Each row comes from the steps of one path. Every step used is in the known rows, and no mark comes twice. Write the path behind each row, first mark first.
Known rows
rusado -> zaniz: [-17.4  11.9   0.8  -2.2   3.3 -11.0  14.4   4.3   0.9 -13.1 -10.0   9.8
  18.1  15.2  -2.9   0.4   0.5   4.8  -3.9  -1.2  -8.8   0.9   4.7]
gumuf -> deko: [  7.5   6.9  -1.2 -11.0   9.1  -0.2   2.8  11.6   7.2   9.8 -10.1  -3.5
  11.8  -8.5 -16.3  -1.3 -12.7  -1.6  -0.3   4.8  18.3 -10.5   0.7]
mipozu -> kulo: [  7.3   6.6   2.5  13.0  14.5 -13.4   7.2  -7.6   0.6 -10.1   4.0  20.0
  15.0 -15.1   3.1  10.8  -7.8  -5.2   8.4   2.8  -1.2   3.5  12.4]
pazit -> mipozu -> kulo: [ 19.9   8.7   1.8   0.4  37.5 -25.5   4.3 -12.2  -3.7 -19.4   4.0  31.4
  28.4 -23.4 -16.3  36.0  -2.6  -5.2  -0.1   4.2 -12.0  -1.4   1.5]
rusado -> mipozu -> kulo -> deko -> pazit: [ 57.4  21.2  -3.3 -27.1  29.6 -13.8  21.7 -20.3  10.1 -15.9  -5.7  38.9
   4.5 -25.6  -2.1  29.3  -5.1 -40.7  -6.5  -4.8   6.8  -3.3  17.7]
deko -> kodod -> gole: [ 21.3   5.3 -21.2 -12.1  -7.8   1.4   5.7 -35.2 -25.7   5.7   5.7 -11.6
  29.7  -1.5 -13.9  -2.9  -6.2  23.9   8.4 -28.0  15.6 -10.5  21.0]
mipozu -> kulo -> deko -> pazit -> gole: [ 38.2  31.6 -18.7 -27.9   9.6 -17.4   9.3  -1.6   6.3  -5.0  -5.0  31.0
  35.7 -43.6   2.2  18.0   0.0 -33.7  -8.8  -1.3  -4.6  -7.7  29.8]
kodod -> gole -> kulo: [ 29.6   9.1   2.6 -12.1 -22.5 -30.3   1.7 -15.7  -8.3 -15.6  -2.6  -8.8
  27.8 -20.6  -8.6   3.5 -15.7  23.0   9.6 -11.2  13.4 -10.7   9.5]
gumuf -> deko -> kulo: [ -2.2  13.3  -4.4   5.3   5.8 -10.7  -4.3  11.2  -3.5   9.3  -8.1 -18.4
  17.0 -24.1 -17.2  -4.3 -22.8   6.4  10.7  12.3  30.1  -7.9   1.8]
pazit -> mipozu -> kulo -> deko -> gumuf: [ 50.2  17.6  -5.1 -20.9  41.1 -10.6  11.2   9.1  16.2   1.0  -2.4  45.3
  46.2 -43.8 -31.2  49.6 -14.1  -6.1  12.8   1.9   5.4  -4.7 -13.1]
kulo -> deko -> pazit: [ 26.2  16.5  -9.1 -25.6   6.9   3.0   4.0   9.6   4.9  -3.7 -13.5  10.3
  -4.2 -18.7   8.3  -7.7  -4.1 -35.7  -3.7  -8.9  -4.9  -1.8  12.3]
pazit -> gole -> kodod: [  5.5  -7.8 -11.2  -0.8  -9.1   3.9  10.6   8.5  -1.5  32.8  -1.5   6.2
  42.0  -9.5 -15.2   6.3  18.2  -1.6 -10.3   1.2  -4.5 -12.8   4.2]
kodod -> deko -> pazit -> zaniz: [ 11.6  24.7 -28.2  -5.0  25.3 -39.8   6.5  -0.2 -30.6  -9.9  -2.7   8.3
  25.5  -4.3  -4.9  -5.5 -12.1 -15.0  -5.3  19.1 -12.5  -4.4   6.4]
kodod -> deko -> rusado: [ -8.3   7.2 -25.4 -14.6   6.2  -8.2  -3.8 -31.4 -26.5  13.1  -0.7  -4.2
  13.2   6.4 -17.4  -5.6 -10.7  17.6   8.9  -0.3  19.9  -4.2   3.5]
kodod -> gole: [ 25.2   7.2 -11.9 -15.8 -14.4  -8.2  -4.3 -20.1  -6.4 -11.3  -1.0  -5.3
  10.1  -5.4  -2.1   1.8  -8.8  19.3  -5.2  -7.9  14.0 -10.0  11.7]
deko -> kodod -> gole -> kulo: [ 24.7   7.0  -6.8  -7.8 -16.3 -20.9  12.1 -31.6 -28.4   1.8   4.6 -16.0
  47.7 -17.0 -21.0  -0.8 -13.4  27.7  23.8 -32.1  14.3 -10.9  18.5]
deko -> pazit -> gole -> kodod: [ 26.4  -7.9 -26.9   3.9   3.8  -2.5   3.3   3.9 -17.4  25.0  -3.2  -1.0
  36.9 -16.9  -9.2  -4.5  17.8 -22.9 -12.0   9.9 -19.6  -9.0  12.2]
pazit -> mipozu -> kulo -> deko -> kodod -> gole: [ 46.3  31.2 -13.5 -42.3  23.9 -14.6  21.7 -34.0  -9.0  -9.5  -1.6  36.6
  58.7 -36.4 -28.4  36.5 -12.0   4.0   6.5 -41.3  14.3 -17.2  25.7]
rusado -> mipozu -> kulo -> deko -> pazit -> gole: [ 61.6  29.1 -15.6 -42.5  16.4 -20.5  18.9 -24.0  10.7  -7.5  -1.3  39.5
  30.0 -35.2 -10.9  43.4   6.1 -33.0 -20.0  -1.3   9.3 -14.1  23.3]
pazit -> mipozu: [ 12.9   1.8  -0.1 -12.8  23.1 -11.2  -2.9  -5.0  -3.9  -9.4   0.0  11.6
  13.2  -8.1 -20.0  24.7   5.2   0.9  -9.3   1.0 -10.7  -4.6 -10.7]
rusado -> mipozu -> kulo: [ 30.7   5.0   6.3  -1.9  21.3 -16.6  17.1 -29.2   5.2 -12.5   7.9  29.2
   8.9  -6.7  -9.9  37.4  -1.6  -4.6  -3.0   3.7  12.4  -2.0   5.3]
gole -> kodod -> deko -> pazit -> mipozu: [ 26.3   1.7 -25.4  -4.5  47.7 -15.8   3.0  -3.8 -34.1   6.0 -11.9   6.0
  28.4 -20.1 -31.6   4.6   7.6 -18.1 -11.4   5.2 -18.4  -6.9  -1.7]
kodod -> gole -> pazit -> mipozu -> kulo: [ 69.3  30.2 -24.0  -7.6  35.5 -15.2  -2.1 -34.7  -8.7 -38.7  -7.8  31.3
  17.9 -27.4 -17.0  23.9 -18.1   0.3  -7.6   4.0  -3.3   1.4  26.1]
kulo -> deko: [  6.5  17.1   5.6 -30.2  -5.0   9.9  11.4  13.4  20.9   4.2 -11.7  16.9
   0.8 -11.8   2.0   3.3  -3.5 -14.5  -1.1 -17.2  10.4  -5.5   3.6]
rusado -> mipozu: [ 24.0  -1.9   3.8 -14.8   6.5  -3.4   9.9 -21.9   5.1  -2.2   3.6   9.1
  -6.2   8.6 -13.2  25.8   6.5   0.8 -11.4   0.7  13.3  -5.6  -6.5]

Which path is each row?
[ 57.8  44.0 -26.7 -20.8  14.0  14.9  23.2 -31.4  -3.5  -8.8 -11.9  29.8
  24.7 -27.3  -7.2  -2.3 -24.0  -9.3  12.7 -35.6  19.1   0.7  48.3] => mipozu -> kulo -> deko -> kodod -> gole -> pazit
[ 30.4   6.3  -4.8 -49.2  -0.9   6.7  17.3 -32.6  10.3  16.1  -5.1  25.7
   4.5   7.8 -17.6  24.5  -3.5  -7.4  -0.6 -14.8  30.4 -11.5  -1.9] => kulo -> deko -> rusado -> mipozu
[  3.0   5.6 -11.4  -6.8  15.8   9.3  13.1  -4.4 -13.1  27.1  -2.9 -10.5
  31.8  -4.7 -28.2  -5.5 -10.0   3.8  14.0 -15.3  18.7 -10.7   9.3] => gumuf -> deko -> kodod
[ 36.4  15.9 -14.4 -17.5   0.5 -35.3  -0.3   7.5 -10.1   6.5  -8.6 -13.3
  49.9 -40.4 -26.7   4.0  -8.9 -11.0  -0.7  13.6   3.4 -17.8  12.0] => gumuf -> deko -> pazit -> gole -> kulo
[  6.9   8.0  -8.5 -33.7  -7.0   9.8   7.6 -10.8   4.9  18.7  -8.6  16.9
  10.8  -0.5  -4.3  -0.8  -9.7  -9.0  11.2 -15.6  16.1  -6.0   4.4] => kulo -> deko -> rusado
[ 44.9  38.6 -16.1 -17.1  50.8  11.2  24.7 -16.9  -1.7  -6.4 -10.9  46.5
  28.3 -30.0 -25.4  21.1 -10.3 -27.7   8.8 -26.4  -6.1   6.1  26.2] => gole -> pazit -> mipozu -> kulo -> deko -> kodod
[ 69.1  27.4  -7.1 -49.8   7.5 -38.7   2.8 -11.1  -7.6 -28.0 -16.4  12.4
  36.9 -47.6 -20.5  21.0 -14.8 -11.7  -2.4 -18.4  -3.1 -16.8  11.2] => kodod -> gole -> kulo -> deko -> pazit -> mipozu
[ 35.5  25.8   8.7 -43.1 -27.9 -21.0  13.5  -2.1  12.1 -11.4 -14.1   8.3
  28.6 -32.4  -7.2   7.0 -19.7   8.7   8.4 -28.3  23.2 -15.8  12.8] => kodod -> gole -> kulo -> deko
[-17.2   6.7 -13.6  19.8   8.6  -8.9   5.8   4.3 -25.1  22.3  -7.8 -14.1
  24.6 -20.2 -19.0 -12.2  -8.1  10.2   9.8   2.6  20.1  -2.9   1.7] => gole -> kodod -> deko -> kulo
[ 16.3  23.4 -38.2 -22.0   8.2 -21.5  -8.7 -15.3 -26.4  -0.6  -1.2 -10.6
  23.0 -21.4 -13.3   2.1   7.2  -1.2 -19.2  10.4   0.6 -10.1  16.8] => kodod -> deko -> pazit -> gole
[ 28.4   9.3 -13.1  -5.9  -8.5 -35.5  -3.2  -4.5 -17.7  -2.9   1.0  -9.8
  38.1 -32.4 -10.0   4.9   3.9  -9.6  -0.6   9.0 -15.0  -7.1  12.2] => deko -> pazit -> gole -> kulo
[  1.2  15.2  -3.6 -26.9   0.5  18.5  21.7  -1.7   0.4  21.5  -4.5  10.3
  20.1  -8.2 -10.1  -1.1  -1.2  -9.6  12.3 -37.6  11.5  -5.6  12.0] => kulo -> deko -> kodod
[ 20.1   9.6 -16.7   6.5  17.3 -31.1   5.8   7.1 -18.9  -8.6   1.0  11.4
  22.7   0.1   5.4  -4.2  -7.7 -27.8  -1.2  20.6 -25.8  -0.1   3.4] => deko -> pazit -> zaniz
[ 37.2  21.6  12.3 -32.5  16.0  -7.5  28.3 -15.8  25.9  -7.9  -4.1  45.8
   9.3 -18.8  -8.9  40.2  -5.4 -19.4  -4.3 -13.0  22.7  -7.0   9.4] => rusado -> mipozu -> kulo -> deko
[ 50.4  47.1 -30.9 -32.6   3.3   3.5  29.4 -12.7  -7.1   1.5 -13.3  28.7
  36.5  -4.8 -10.9  -6.8 -23.9 -10.4   5.7 -25.7   9.4  -7.5  31.6] => kulo -> deko -> kodod -> gole -> pazit -> zaniz
[ 43.6  20.1   5.2 -33.9  21.8 -30.9   7.9   8.5  -2.0 -17.0 -15.0  18.5
  27.5 -42.6 -19.0  19.4  -6.2 -31.3   2.7 -10.6 -17.6  -6.6  -0.6] => gole -> kulo -> deko -> pazit -> mipozu
[-12.9  14.5 -25.3   4.7  -4.4 -15.4   3.7   0.7 -24.6  31.1  -3.7 -12.5
  48.9 -29.6 -27.9   2.2   3.6  18.0  -3.8   6.1  21.0 -13.2   8.3] => pazit -> gole -> kodod -> deko -> kulo
[ 22.7  11.4 -19.8 -16.8  27.5 -24.6  13.4 -61.4 -21.4   1.3   7.0  24.5
  22.0  -0.5 -27.0  31.4 -12.1  12.8   6.2   3.3  32.4  -6.1   8.9] => kodod -> deko -> rusado -> mipozu -> kulo
[ 35.2   8.0   9.8 -45.2  -9.4 -15.4  23.7 -29.1   7.1  12.2  -6.4  22.1
  22.8  -7.5 -23.9  26.6 -10.9  -3.6  14.8 -17.7  29.1 -12.1  -4.9] => gole -> kulo -> deko -> rusado -> mipozu
[ 40.0  15.3 -18.7 -12.4  12.8  -6.5  22.0  10.8   3.8  18.4 -10.9  36.0
  52.4 -43.8  -4.9  10.1   6.2 -43.6  -5.3  -4.4 -10.1 -10.6  28.0] => mipozu -> kulo -> deko -> pazit -> gole -> kodod
[  9.6  28.6  -5.9 -36.4  33.7 -26.4  26.1 -18.3   2.8 -13.9 -14.3  58.6
  57.3  -8.5 -24.0  35.0 -11.7  -8.9   6.7 -11.8  -4.3  -6.6  10.2] => pazit -> mipozu -> kulo -> deko -> rusado -> zaniz
[ 31.7  -4.1  -8.4  -5.3  19.3 -16.2  13.0 -54.2  -9.9   1.7  10.7  28.6
  19.3   4.3 -15.8  32.7  -7.8   1.1   9.6   5.7  19.5  -2.6   5.7] => deko -> rusado -> mipozu -> kulo
[ 48.6  32.0 -27.4  -6.0   2.2 -15.1   7.1 -11.0  -8.2 -20.4  -8.5  18.0
  16.5   3.4  -0.4  -5.5 -23.2  -0.5  -6.8  12.4  -1.4  -2.1  19.0] => kodod -> gole -> pazit -> zaniz
[ 61.6  13.4  -0.6 -23.0  24.6  -2.4  24.1  -8.2  24.5   8.1   1.5  42.2
  26.3 -26.8 -25.3  50.5 -13.0  -5.5  10.2   1.6  29.2  -5.6  -9.9] => rusado -> mipozu -> kulo -> deko -> gumuf
